Known rows, with every way that one mark hangs from another
P[K]: [ 0.16  0.12  0.13 -0.09 -0.01  0.05  0.04 -0.03 -0.27  0.25  0.13 -0.34
 -0.03  0.06 -0.04 -0.26  0.40 -0.10  0.05 -0.06 -0.12 -0.12]
V[W]: [ 0.38  0.27 -0.13 -0.19 -0.02 -0.10  0.07 -0.19 -0.25  0.12  0.18 -0.12
  0.06 -0.03 -0.17 -0.17  0.05 -0.19  0.05  0.09 -0.18 -0.06]
A[S[D]]: [ 0.14  0.20  0.17  0.03  0.09  0.04  0.02  0.06 -0.27  0.44  0.15 -0.08
  0.05 -0.13 -0.12 -0.03 -0.09  0.02  0.05  0.09 -0.12 -0.07]
W[V[S]]: [ 0.32  0.28  0.02 -0.12 -0.33 -0.07  0.06  0.07 -0.10  0.25  0.25  0.06
  0.08 -0.01  0.13 -0.15  0.11 -0.23  0.13  0.20 -0.16  0.23]
W[V[N[P] S]]: [ 0.41  0.50  0.12 -0.02 -0.48 -0.32 -0.16  0.13  0.05  0.35  0.46  0.06
  0.35 -0.02 -0.01 -0.03  0.20 -0.21  0.01  0.27 -0.20  0.30]
V[N S[A G] W]: [ 0.44  0.46 -0.05 -0.14 -0.11 -0.14 -0.26  0.10  0.05  0.24  0.11 -0.12
  0.10 -0.20  0.02  0.04  0.04 -0.42  0.06  0.28 -0.26  0.00]
S[A]: [-0.03  0.17  0.24 -0.04  0.14 -0.07  0.12  0.07 -0.14  0.37 -0.07 -0.11
 -0.03 -0.05 -0.17 -0.05  0.09 -0.34  0.06  0.09 -0.19 -0.27]
J[P[K Q]]: [ 0.32  0.28  0.18 -0.27 -0.14  0.23 -0.04 -0.14 -0.20  0.38  0.01 -0.41
  0.03  0.12 -0.23 -0.19  0.71  0.06 -0.02  0.07  0.04 -0.26]
P[K Q]: [ 0.22  0.17  0.05 -0.19 -0.03  0.13  0.03 -0.15 -0.16  0.29 -0.05 -0.34
 -0.14  0.18 -0.14 -0.27  0.56  0.08  0.08 -0.09 -0.17 -0.33]
J[P[Q]]: [ 0.26  0.33  0.08 -0.33 -0.13  0.15  0.04 -0.22 -0.13  0.37 -0.01 -0.18
  0.08  0.07 -0.21 -0.03  0.43 -0.07  0.01  0.28  0.03 -0.23]
D[S[A]]: [ 0.05  0.02  0.42 -0.02  0.01 -0.14 -0.14  0.08 -0.24  0.34 -0.15 -0.09
 -0.09 -0.01 -0.35 -0.02 -0.05 -0.28  0.04  0.13 -0.13 -0.19]
V[S]: [ 0.17  0.22  0.02 -0.22 -0.11  0.02 -0.04  0.06 -0.14  0.26  0.14 -0.01
  0.06 -0.09  0.10 -0.17  0.11 -0.31  0.12  0.20 -0.19  0.10]
W[V[N[F] S[D]]]: [ 0.49  0.46 -0.15 -0.11 -0.23 -0.23  0.02  0.14  0.12  0.28  0.31  0.16
  0.13  0.06  0.34 -0.04  0.21  0.00  0.19  0.00 -0.14  0.25]
V[N W]: [ 0.54  0.44 -0.22 -0.18 -0.10 -0.24 -0.04 -0.11 -0.13  0.16  0.29 -0.11
  0.05  0.00 -0.22 -0.01  0.06 -0.21  0.07  0.17 -0.24 -0.10]
W[V[N[F P]]]: [ 0.34  0.38  0.03 -0.14 -0.36 -0.39  0.03 -0.09  0.04  0.22  0.35  0.06
  0.27  0.16  0.04  0.00  0.37 -0.04 -0.02  0.06 -0.10  0.19]
J[P]: [ 0.19  0.27  0.19 -0.24 -0.10  0.07  0.04 -0.11 -0.25  0.33  0.16 -0.18
  0.19 -0.05 -0.12 -0.03  0.28 -0.24 -0.01  0.32  0.08 -0.02]
N[F P[Q]]: [ 0.08  0.19  0.04 -0.33 -0.08 -0.05  0.01 -0.30 -0.02  0.25 -0.04 -0.04
  0.15  0.16 -0.04 -0.19  0.50  0.06 -0.04 -0.08 -0.11 -0.12]
N[P]: [ 0.03  0.22  0.25 -0.06 -0.07 -0.13 -0.01 -0.13 -0.20  0.32  0.20 -0.13
  0.29 -0.03 -0.12 -0.16  0.19 -0.18 -0.05  0.14 -0.10  0.02]
D[S]: [ 0.16  0.01  0.22 -0.14 -0.14 -0.08 -0.17 -0.11 -0.30  0.20  0.03 -0.09
 -0.05  0.04 -0.21 -0.08 -0.03 -0.16  0.07  0.19 -0.06  0.00]
V[S[A D G] W]: [ 0.30  0.40  0.11  0.05  0.13  0.01 -0.15  0.08 -0.06  0.31  0.02 -0.15
  0.20 -0.29  0.17 -0.16 -0.08 -0.23  0.06  0.09 -0.14  0.02]
J[P[K]]: [ 0.26  0.23  0.28 -0.17 -0.10  0.14 -0.03 -0.02 -0.32  0.34  0.18 -0.41
  0.15  0.02 -0.13 -0.19  0.57 -0.11 -0.03  0.13  0.08 -0.04]
F[N[P[K Q]]]: [ 0.01  0.22  0.24  0.09 -0.07 -0.14 -0.20 -0.23 -0.02  0.41  0.23 -0.28
  0.13  0.08 -0.27 -0.33  0.49  0.12 -0.10 -0.20 -0.25 -0.21]
F[N[P[K]]]: [-0.04  0.16  0.34  0.19 -0.04 -0.21 -0.20 -0.10 -0.12  0.37  0.41 -0.27
  0.25 -0.05 -0.19 -0.32  0.34 -0.05 -0.11 -0.16 -0.20 -0.01]
N[F P[K]]: [ 0.09  0.12  0.23 -0.16 -0.05 -0.06 -0.05 -0.09 -0.19  0.20  0.15 -0.28
  0.23  0.10  0.04 -0.34  0.64  0.02 -0.07 -0.23 -0.06  0.07]
F[N]: [-0.03  0.13  0.05  0.01  0.02 -0.18 -0.02 -0.19 -0.06  0.28  0.30 -0.01
 -0.01 -0.05 -0.08 -0.10 -0.02 -0.21  0.05  0.05 -0.23 -0.09]

Rows
[ 0.22  0.39  0.26  0.19 -0.03 -0.12  0.10  0.32 -0.02  0.49  0.10  0.04
  0.14 -0.11  0.08 -0.12 -0.01 -0.18  0.13  0.04 -0.18  0.04]  W[V[S[A D]]]
[ 0.48  0.44 -0.09 -0.12 -0.42 -0.22 -0.03  0.14  0.03  0.28  0.37  0.09
  0.06  0.03  0.08  0.02  0.13 -0.25  0.15  0.29 -0.23  0.21]  W[V[N S]]
[-0.01 -0.05  0.41 -0.04 -0.05 -0.04 -0.24 -0.06 -0.19  0.27 -0.18 -0.20
 -0.04 -0.07 -0.10  0.03 -0.06 -0.27  0.02  0.24 -0.01 -0.10]  D[S[A G]]
[ 0.08  0.13  0.17  0.02  0.03  0.13 -0.08 -0.08 -0.23  0.37  0.11 -0.19
  0.10 -0.18  0.14  0.02 -0.10  0.03  0.03  0.20 -0.01  0.01]  A[S[D G]]
[ 0.34  0.44  0.15  0.04 -0.38 -0.36 -0.02 -0.04 -0.03  0.34  0.43 -0.04
  0.31  0.09 -0.14  0.02  0.22 -0.11 -0.03  0.23 -0.14  0.13]  W[V[N[P]]]
[ 0.47  0.45 -0.09 -0.06  0.03 -0.04 -0.06  0.03 -0.17  0.26  0.23 -0.04
  0.19 -0.18  0.07 -0.26 -0.06 -0.11  0.12  0.03 -0.20  0.12]  V[S[D] W]
[ 0.15  0.16  0.14 -0.26 -0.08  0.01 -0.06 -0.20 -0.08  0.26 -0.02 -0.28
  0.11  0.21 -0.06 -0.35  0.79  0.19 -0.06 -0.29 -0.10 -0.15]  N[F P[K Q]]
[ 0.14  0.22  0.22 -0.01 -0.23 -0.02 -0.01  0.11  0.02  0.32  0.03 -0.05
  0.10 -0.11  0.25 -0.05  0.07 -0.35  0.08  0.28 -0.11  0.14]  W[V[S[A G]]]
[ 0.62  0.44 -0.36 -0.42 -0.18 -0.18 -0.14  0.00  0.01  0.06  0.25  0.08
  0.04 -0.02  0.09 -0.09  0.24 -0.21  0.12  0.05 -0.27  0.16]  V[N[F] S W]
[-0.04  0.21  0.28  0.12  0.23  0.02  0.04 -0.02 -0.06  0.42 -0.09 -0.22
  0.13 -0.15  0.19 -0.03 -0.04 -0.16  0.07  0.10 -0.02 -0.19]  S[A D G]
[ 0.46  0.50 -0.02 -0.08 -0.17 -0.34 -0.16 -0.12 -0.13  0.24  0.40 -0.11
  0.33 -0.04 -0.31 -0.06  0.14 -0.17 -0.07  0.17 -0.22  0.02]  V[N[P] W]
[ 0.39  0.28 -0.13 -0.26 -0.17  0.07 -0.19 -0.17 -0.14  0.08  0.17 -0.13
  0.15 -0.18  0.21 -0.19  0.03 -0.27  0.07  0.26 -0.14  0.22]  V[S[G] W]
[ 0.17  0.34  0.25  0.17 -0.07 -0.02  0.02  0.17  0.06  0.43  0.04 -0.06
  0.19 -0.16  0.34 -0.07 -0.02 -0.18  0.11  0.16 -0.05  0.13]  W[V[S[A D G]]]
[ 0.54  0.36 -0.33 -0.39 -0.09 -0.25  0.00 -0.18 -0.07  0.05  0.22  0.00
  0.00  0.08 -0.04 -0.03  0.24 -0.13  0.08  0.00 -0.20 -0.03]  V[N[F] W]
[ 0.15  0.23  0.25 -0.09 -0.10  0.02 -0.09 -0.15 -0.15  0.37  0.06 -0.37
  0.15  0.14 -0.22 -0.33  0.63  0.11 -0.07 -0.11 -0.15 -0.22]  N[P[K Q]]
[ 0.55  0.37 -0.36 -0.44 -0.24 -0.07 -0.24 -0.15  0.07  0.00  0.22 -0.03
  0.10 -0.05  0.34 -0.05  0.22 -0.21  0.10  0.17 -0.16  0.25]  V[N[F] S[G] W]
[ 0.32  0.35  0.05 -0.12  0.03 -0.10 -0.06  0.17 -0.14  0.28  0.04 -0.03
  0.06 -0.19 -0.19 -0.17  0.03 -0.40  0.05  0.09 -0.31 -0.06]  V[S[A] W]
[ 0.54  0.40 -0.02 -0.20 -0.14 -0.27 -0.18 -0.09 -0.12  0.13  0.33 -0.28
  0.27  0.09 -0.15 -0.25  0.61  0.04 -0.09 -0.20 -0.18  0.06]  V[N[F P[K]] W]
[-0.08  0.24  0.16  0.03 -0.07 -0.22 -0.14 -0.32  0.05  0.40  0.22 -0.04
  0.15  0.01 -0.27 -0.16  0.20  0.00 -0.07 -0.01 -0.26 -0.18]  F[N[P[Q]]]
[ 0.46  0.56  0.03 -0.11 -0.51 -0.24 -0.16  0.02  0.15  0.40  0.29  0.06
  0.23  0.10 -0.11 -0.04  0.36 -0.04  0.02  0.23 -0.25  0.11]  W[V[N[P[Q]] S]]
[ 0.45  0.48 -0.04  0.04 -0.32 -0.10 -0.13  0.04  0.11  0.32  0.35 -0.04
  0.21 -0.07  0.44  0.03  0.03 -0.07  0.16  0.28 -0.05  0.27]  W[V[N S[D G]]]
[ 0.28  0.26 -0.19 -0.42 -0.24 -0.02 -0.20 -0.07  0.12  0.12  0.14 -0.02
  0.05 -0.03  0.49  0.02  0.29 -0.24  0.14  0.22 -0.10  0.22]  V[N[F] S[G]]
